Each row was made from one small tree. The marks that hang from a mark follow it in brackets, in the order of their numbers. Every link used is in the known rows. Write each row's tree.
Known rows
Z_691(Z_387(Z_222 Z_658(Z_417)) Z_526(Z_655)): +4.59 -3.39 +0.58 +4.20 +5.56 +1.98 +1.13 +7.24 -0.80 +0.56 +2.12 +3.75 +0.41 +5.84 +3.54 +1.90 -1.65 +1.65 +1.28 +4.31 -0.71
Z_417(Z_658(Z_387(Z_691)) Z_979): +1.67 +3.28 +0.61 +3.31 +0.72 +0.37 -1.51 +2.06 -2.35 +1.35 -3.84 +2.38 -0.46 +3.28 -2.12 +1.50 +0.73 +1.53 +0.60 +4.44 +0.43
Z_691(Z_387(Z_222(Z_655) Z_658(Z_417))): +3.84 -1.01 +0.64 +2.97 +3.57 +2.04 +0.75 +4.40 -2.08 +0.20 +1.02 +3.31 -0.13 +4.28 +1.17 +1.28 -1.21 +1.90 -0.23 +2.07 -0.36
Z_417(Z_658(Z_387(Z_691(Z_526(Z_655)))) Z_979): +2.54 +2.08 +0.66 +3.99 +1.81 +0.60 -1.05 +3.93 -1.63 +1.76 -3.08 +2.88 -0.14 +4.23 -0.99 +2.00 +0.43 +1.71 +1.30 +5.32 +0.44
Z_387(Z_222): +1.50 -0.18 -0.78 +1.40 +0.66 +2.01 +0.74 +2.26 -1.15 -0.73 +0.25 +1.21 +0.43 +1.79 +0.08 +1.01 -0.61 -0.02 +0.95 +1.55 +0.81
Z_691(Z_387(Z_658) Z_526(Z_655(Z_222))): +3.96 -4.84 +0.85 +3.30 +5.19 +2.24 -0.06 +8.15 +0.11 +1.54 +3.13 +3.33 +1.49 +5.06 +4.07 +1.10 -1.15 +1.16 +3.20 +4.50 -0.35
Z_526(Z_655(Z_222(Z_387(Z_691)))): +3.38 -3.51 +0.53 +2.02 +3.14 +2.01 +1.38 +7.98 +0.37 +2.14 +1.96 +3.33 +1.31 +2.83 +2.11 +1.92 -0.37 +1.87 +2.07 +3.63 +2.25
Z_658(Z_387(Z_222 Z_691(Z_526)) Z_417(Z_979)): +3.09 +1.73 -0.03 +4.57 +4.33 +0.90 +2.31 +4.68 -3.37 +0.08 -3.22 +2.95 -0.39 +4.96 -0.65 +3.34 -0.43 +3.19 -1.86 +3.69 -0.05
Z_526(Z_655(Z_222(Z_387(Z_658(Z_417(Z_979)))))): +3.41 -2.18 +1.44 +2.46 +4.39 +1.67 +1.54 +5.99 +0.86 +1.90 +0.83 +2.99 +0.40 +2.55 +1.88 +1.87 -0.98 +1.96 +0.68 +4.07 +1.42
Z_979(Z_417(Z_658(Z_387(Z_691)))): +1.51 +2.65 +0.99 +2.73 -0.64 +0.67 -0.28 +0.59 -0.53 +0.50 -1.91 +3.28 +0.26 +1.74 -0.53 +0.46 +0.60 +1.69 +0.03 +3.60 +0.82
Z_658(Z_417): -0.25 +1.81 +1.02 +0.45 +1.30 -1.11 +1.34 -1.49 -0.57 -0.39 -1.90 -0.08 -1.87 -0.43 +0.03 +0.79 -0.33 +1.15 -3.98 +0.02 -1.61
Z_691(Z_526): +0.81 -1.90 +0.01 +0.98 +1.69 +0.30 +0.39 +2.38 +1.11 -0.03 +0.79 +0.69 +0.99 +1.54 +1.55 +0.53 -0.06 +0.13 +0.90 +0.89 -0.63
Z_967(Z_979(Z_417(Z_658(Z_387(Z_222(Z_655)))))): +1.52 +3.96 +0.45 +2.92 +0.65 +2.20 +0.71 +0.76 +1.70 -0.53 -1.20 +3.62 +1.06 +2.44 -0.54 +0.36 -0.65 +1.92 +1.38 +3.23 +0.53
Z_526(Z_655(Z_222(Z_387(Z_658 Z_691)))): +4.04 -3.87 +0.74 +2.36 +3.50 +2.31 +1.15 +7.98 +0.16 +2.52 +2.04 +3.82 +1.29 +2.78 +2.40 +1.52 -0.34 +1.70 +1.96 +4.11 +2.27
Z_967(Z_979(Z_417(Z_658))): -0.19 +4.19 +0.64 +1.51 -0.48 +0.80 -0.36 -1.74 +2.28 -0.42 -1.43 +2.58 +0.72 +0.84 -0.45 -0.78 -0.32 +1.25 +0.81 +2.34 +0.04
Z_979(Z_417(Z_658(Z_387(Z_222(Z_655))))): +2.28 +2.64 +1.09 +3.31 +0.20 +1.79 +0.52 +1.30 +0.16 +0.03 -1.37 +3.49 +0.28 +2.23 -0.41 +1.20 -0.13 +1.88 +0.41 +3.82 +0.81
Z_526(Z_655(Z_222(Z_387(Z_658)))): +3.54 -3.46 +1.01 +2.14 +3.56 +2.19 +1.20 +6.80 +0.84 +1.96 +1.96 +3.09 +1.02 +2.25 +2.32 +1.45 -0.72 +1.25 +1.79 +3.91 +1.92
Z_417(Z_979): -0.20 +1.66 +0.07 +0.33 +1.12 -0.41 -0.29 -0.99 +0.78 +0.26 -1.36 -0.14 +0.22 +1.35 -1.24 +0.61 -0.42 +0.96 +0.70 +0.28 +0.22
Z_967(Z_979): -0.55 +2.24 -0.21 +0.45 +0.29 +0.57 +0.11 -0.84 +1.57 -0.54 -0.39 +0.93 +0.66 +0.45 -0.29 -0.64 -0.49 +0.47 +0.90 +0.43 -0.19
Z_222(Z_387): +1.56 -1.29 +0.70 +0.99 +1.34 -0.08 +0.96 +2.46 +0.24 +0.09 +0.09 +2.80 +0.87 +1.76 -0.77 +0.61 +0.40 +1.36 -0.79 -0.22 +2.75
Z_417(Z_658(Z_387(Z_222 Z_691)) Z_979): +2.40 +3.21 +0.24 +3.94 +1.03 +1.38 -1.13 +3.13 -2.93 +0.96 -3.76 +3.03 -0.24 +4.27 -2.05 +1.98 +0.37 +1.54 +0.99 +5.22 +0.84
Z_691(Z_526(Z_655)): +1.97 -2.82 +0.11 +1.68 +2.69 +0.48 +1.18 +4.55 +1.93 +0.82 +1.79 +1.22 +0.87 +2.27 +2.60 +1.17 -0.55 +0.59 +1.80 +2.09 -0.28

Write each row's tree
+2.20 +0.70 +0.43 +3.22 +3.09 -0.19 +2.02 +3.77 -3.12 +0.42 -2.44 +2.17 -0.79 +2.77 +0.22 +2.25 +0.29 +2.46 -3.04 +2.43 -0.73 : Z_658(Z_387(Z_691(Z_526)) Z_417)
+3.17 -0.12 +0.51 +2.13 +2.43 +0.12 -0.08 +2.45 -2.64 +2.64 -1.59 +3.59 -0.24 +1.90 +0.45 -0.13 +0.58 +1.97 -2.12 +2.19 +0.04 : Z_387(Z_658(Z_417(Z_979)) Z_691)
+3.25 +0.92 +0.56 +2.90 +3.22 +1.81 +0.77 +1.06 -1.87 +0.21 -1.60 +2.51 -0.79 +2.12 +0.31 +0.70 -1.07 +0.59 -1.62 +3.14 -0.13 : Z_387(Z_222 Z_658(Z_417(Z_979)))
+2.36 -3.00 +0.54 +1.40 +2.34 +2.42 +0.47 +6.89 -1.12 +1.42 +0.75 +3.68 +2.05 +2.46 +0.90 +1.26 +0.59 +1.72 +1.08 +2.74 +2.44 : Z_655(Z_222(Z_387(Z_691)))
+3.39 -3.71 +1.06 +2.78 +4.71 +1.52 +1.66 +6.68 +1.37 +1.43 +1.49 +2.93 +1.02 +2.94 +3.29 +1.67 -0.66 +1.34 +0.77 +3.81 +0.23 : Z_691(Z_526(Z_655(Z_222(Z_387(Z_658(Z_417))))))
+5.10 -3.13 +0.51 +2.25 +2.69 +1.47 +2.38 +8.59 +0.06 +2.15 +1.71 +5.86 +2.25 +4.35 -0.17 +1.88 +0.77 +3.84 +0.22 -0.10 +3.49 : Z_222(Z_387(Z_691) Z_655)
+0.97 +3.94 +1.04 +2.92 +0.79 +0.33 -1.50 +0.32 -1.45 +0.52 -3.95 +1.31 -0.94 +2.50 -2.22 +1.40 +0.20 +0.83 +0.28 +4.11 -0.05 : Z_417(Z_658(Z_387) Z_979)
+3.88 +2.16 +0.13 +4.45 +4.20 +1.46 +2.93 +5.16 -3.31 +0.47 -2.89 +3.33 -0.50 +4.95 -1.14 +3.71 -0.57 +3.95 -1.99 +3.06 +0.26 : Z_658(Z_387(Z_222(Z_655) Z_691) Z_417(Z_979))
+2.63 +2.65 -0.11 +4.05 +3.47 +0.84 +2.18 +3.50 -3.89 +0.09 -3.61 +2.56 -0.87 +4.23 -1.42 +3.14 -0.40 +3.05 -2.26 +3.21 +0.31 : Z_658(Z_387(Z_222 Z_691) Z_417(Z_979))
+1.87 +2.08 +0.55 +3.30 +0.01 +1.72 -0.80 +2.30 -2.79 -0.12 -2.44 +2.04 -0.88 +2.05 -0.82 +1.30 +0.25 -0.11 +0.06 +4.54 +0.15 : Z_417(Z_658(Z_387(Z_222)))
+4.66 -1.77 -0.96 +4.31 +3.01 +3.04 +1.95 +8.48 -2.78 +0.67 +0.39 +3.90 +1.71 +5.22 +0.51 +2.74 +0.01 +2.03 +1.87 +3.30 +1.45 : Z_658(Z_387(Z_222(Z_655) Z_691(Z_526)))
+2.91 -3.17 +0.84 +1.79 +3.19 +2.03 +1.46 +6.64 +1.06 +1.58 +1.88 +2.58 +1.03 +2.22 +2.02 +1.81 -0.68 +1.43 +1.93 +3.44 +1.88 : Z_526(Z_655(Z_222(Z_387)))
+2.81 +2.19 +0.84 +3.50 +0.11 +1.88 +0.42 +2.48 -0.55 +0.48 -1.35 +4.20 +0.62 +2.83 -0.30 +1.26 +0.23 +2.34 +0.66 +4.08 +1.15 : Z_979(Z_417(Z_658(Z_387(Z_222(Z_655) Z_691))))
+3.53 -4.37 +0.75 +2.60 +4.26 +1.82 +1.17 +7.20 +1.58 +1.51 +2.18 +2.99 +1.66 +3.08 +3.27 +1.40 -0.53 +0.94 +2.17 +3.82 +0.80 : Z_691(Z_526(Z_655(Z_222(Z_387(Z_658)))))
+3.21 +0.03 -0.36 +3.44 +2.33 +2.76 +1.88 +4.88 -1.96 -0.49 -0.19 +2.04 +0.54 +3.35 -0.43 +2.30 -0.73 +1.17 +1.16 +2.34 +1.12 : Z_658(Z_387(Z_222(Z_655)))
+6.11 -3.15 -0.23 +4.55 +4.41 +2.73 +1.53 +8.24 -2.80 +2.32 +0.54 +5.61 +0.74 +4.67 +3.03 +1.45 -0.23 +1.89 -0.26 +5.07 +0.58 : Z_387(Z_222 Z_658(Z_417) Z_691(Z_526(Z_655)))
+6.62 -3.12 -0.71 +3.69 +2.70 +4.03 +0.92 +8.57 -2.98 +2.61 +1.64 +5.95 +1.90 +4.42 +1.52 +0.86 +0.17 +1.85 +1.69 +3.34 +1.93 : Z_387(Z_222(Z_655) Z_658 Z_691)
+1.60 +3.53 +0.51 +3.64 +3.57 +0.68 +2.24 +0.96 -2.61 -1.10 -3.71 +1.07 -1.56 +3.16 -1.60 +3.02 -1.15 +2.22 -2.58 +2.76 -0.49 : Z_658(Z_387(Z_222) Z_417(Z_979))
+0.73 +4.31 +0.37 +2.64 +0.10 +1.73 +0.13 -0.42 +1.28 -0.81 -1.72 +3.16 +0.78 +1.85 -0.73 -0.06 -0.56 +1.33 +1.16 +3.39 +0.49 : Z_967(Z_979(Z_417(Z_658(Z_387(Z_222)))))
+3.41 +0.41 +0.21 +4.28 +1.03 +2.04 -0.44 +5.94 -2.95 +1.12 -1.56 +3.60 -0.11 +3.69 +0.32 +1.92 +0.53 +0.71 +1.05 +5.75 +0.54 : Z_417(Z_658(Z_387(Z_222 Z_691(Z_526(Z_655)))))
+2.65 +1.76 +0.67 +3.61 +0.51 +2.11 -0.25 +3.63 -2.36 +0.16 -1.91 +2.52 -0.64 +2.56 -0.75 +1.73 +0.16 +0.47 +0.30 +4.45 +0.19 : Z_417(Z_658(Z_387(Z_222(Z_655))))
+2.28 +1.92 +0.70 +3.55 +0.19 +1.50 +0.07 +2.16 -0.54 +0.23 -1.53 +3.91 +0.76 +2.86 +0.03 +0.98 +0.34 +1.73 +0.65 +4.56 +0.94 : Z_979(Z_417(Z_658(Z_387(Z_222 Z_691(Z_526)))))
